Every row comes from one small tree of marks. The marks that hang from a mark follow it in brackets, in the order of their numbers. Every link used is in the known rows. Which tree was each row made from?
In the rows, 128 means zero.
Known rows:
Q997{Q547{Q781}}: [ 88 202 134 164 146 143 120 122 148 146  89 131 109 115 120 125 111 188
 146]
Q781{Q493{Q790}}: [129  79 136 206 153 160 163 120 162 133  79 143 155  99 139  97 107  89
 128]
Q587{Q547{Q781 Q997}}: [115 172 133 129 146 138 125 111 123 118 142 115  98 142 117 110 135 153
 159]
Q781{Q493 Q547}: [146 154 150 147 142 118 123 115 122 119  45 149 144 100 114 142  88 112
 133]
Q223{Q138 Q385{Q781}}: [131 199 118 133  59 125 193  42 152 127 145 168  97 192 159  96 153 125
 150]
Q223{Q138 Q385{Q781{Q493{Q790} Q547{Q587}}}}: [193 135 124 123  39 110 128  55 149 109 145 129 127 164 193 127 134 113
  99]
Q478{Q587{Q547{Q781}}}: [114 109 179 143 151 169 155 115 105 136 101 120  92 158  88 136  85 173
 165]
Q587{Q478 Q547{Q781{Q493}}}: [ 88  82 200  99 115 154 155 124 125 167 136 113 130 119  76 127 113 157
 122]
Q587{Q547}: [ 73 149 172 179 143 167 183 110 160 154  93 133  94 158  90 105  91 153
 172]
Q385{Q781{Q493{Q790} Q547{Q587 Q997}}}: [197 108  89 116 101 120  75 121 125 122 136 111 159 115 170 153 119 108
 104]
Q781{Q493}: [122 132 134 164 163 142 166 120 145 128  71 174 148 107 111 121 111  83
 163]
Q223{Q385{Q781}}: [136 170 110 160  88 169 168  60 144 132 126 166 109 187 106 114 126 113
 143]
Q478{Q587{Q547{Q997}}}: [112 145 150 151 161 133 166 114 101 122 101 128 106 148 114 126  87 160
 168]
Q223{Q138 Q385{Q781{Q547{Q587}}}}: [151 203 114 109  49 106 143  69 144 117 150 146  86 203 160 129 145 136
 133]
Q478{Q587{Q547{Q781 Q997}}}: [131 137 146 123 158 139 134 113  85 111 123 117  99 147 116 133 106 166
 159]
Q790{Q493}: [ 65 150 147 181 171 153 183 102 167 148 102 165 141 117 103 108 144  89
 169]
Q781{Q547{Q997}}: [125 217 104 151 157  94 116 129 118 108  79 132 111 123 133 123 123 139
 137]
Q587{Q478 Q547{Q781}}: [ 52 103 191 118 115 162 167 135 136 178 146 105  93 150  66 111 120 185
 128]
Q478{Q587{Q547{Q781{Q493{Q790}} Q997}}}: [171  74 156 140 143 142 117 101  90 104 119 100 135 108 146 130  97 145
 124]
Q587{Q478 Q547{Q781{Q493{Q790}} Q997}}: [115  69 167 110 111 132 128 121 119 145 163  87 140  95 126 108 138 153
  90]
Q385{Q781{Q493 Q547{Q587{Q478}}}}: [141 101 133  76  87 128 113 140 122 165 128 133 146 130 102 168 107 131
 113]

Which tree is each row?
[163 160  89 112 164 112 105 124 104  93 127 154 149  94 143 122 163  85
 148] : Q547{Q781{Q493} Q997}
[ 69 133 134 137 136 120 138 188 141 155 113 121 100 152  89 137 119 151
 118] : Q781{Q547{Q587{Q478}}}
[170 113  90 147 155 128 100 121 120  96 133 127 154  85 167 104 158  92
 118] : Q547{Q781{Q493{Q790}} Q997}
[205 203  95  74  52  70 112  56 116  83 156 154 130 160 196 144 157 102
 122] : Q223{Q138 Q385{Q781{Q493 Q547{Q587 Q997}}}}
[156 104 145 142 134 141 110  96 128 110 134  97 138 102 150 110 124 131
 122] : Q587{Q547{Q781{Q493{Q790}} Q997}}
[ 62 141  79 125 162 110 163 201 139 139 168 140 115 148 118 114 169 115
 139] : Q547{Q587{Q478} Q997}
[186 178 124  91  46  98 129  57 134 104 140 155 120 171 171 142 137 109
 126] : Q223{Q138 Q385{Q781{Q493 Q547{Q587}}}}
[ 97  83 141 143 121 141 101 167 156 161 141 100 147  91 137 137 122 169
  91] : Q997{Q547{Q587{Q478} Q781{Q493{Q790}}}}
[ 71 136 153  97 124 129 145 135 114 152 169 103 101 135  96 108 147 178
 124] : Q587{Q478 Q547{Q781 Q997}}
[102  73 126  97 143 143 130 191 128 144 164 144 137 128  93 139 155 101
 129] : Q547{Q587{Q478} Q781{Q493}}
[ 55 151 130 131 133 138 119 180 152 167 145 115 107 131 107 140 130 190
 125] : Q997{Q547{Q587{Q478} Q781}}
[166  82 105  92  85 112  87 139 123 146 155 103 161 109 154 149 125 128
  78] : Q385{Q781{Q493{Q790} Q547{Q587{Q478} Q997}}}
[134 137 112  92 140  78 100 174 108 115 121 131 150 100 130 153 135 108
 103] : Q781{Q493 Q547{Q587{Q478} Q997}}
[108 113 165  79 121 120 132 124 105 140 157 113 137 105 107 125 141 152
 116] : Q587{Q478 Q547{Q781{Q493} Q997}}
[150  45 188 161 139 173 137 104 108 128 101 103 126 122 118 134  75 150
 132] : Q478{Q587{Q547{Q781{Q493{Q790}}}}}
[170 166  95 117 160  83  84 153 115  89  97 141 149 106 148 157 123  91
 133] : Q781{Q493 Q547{Q587 Q997}}
[169  91  68 136 164 126  83 165 130  90 171 120 150 108 173 122 171  75
 124] : Q547{Q587 Q781{Q493{Q790}} Q997}
[163 136  66 100 172 113  89 165 115  86 162 150 143 117 147 138 173  70
 155] : Q547{Q587 Q781{Q493} Q997}
[113 102 145 115 134 112 122 172 130 142 101 137 142 114 102 158 109 115
 109] : Q781{Q493 Q547{Q587{Q478}}}
[123 165  57 122 176 122 104 178 125  99 174 140 109 152 138 123 182  99
 163] : Q547{Q587 Q781 Q997}
[147  55 136 111  79 143 108 138 138 170 137 106 152 123 127 151 105 135
  84] : Q385{Q781{Q493{Q790} Q547{Q587{Q478}}}}
[ 63  96 117 117 149 154 145 204 141 156 176 130 100 162  83 124 163 129
 136] : Q547{Q587{Q478} Q781}
[141  81 112 131 130  95  96 172 129 119 128 100 157  89 158 131 131 115
  70] : Q781{Q493{Q790} Q547{Q587{Q478} Q997}}
[174 131 115 167 139  98  94 110 123  97  75 114 158  74 172 120 109 110
  94] : Q781{Q493{Q790} Q547{Q997}}
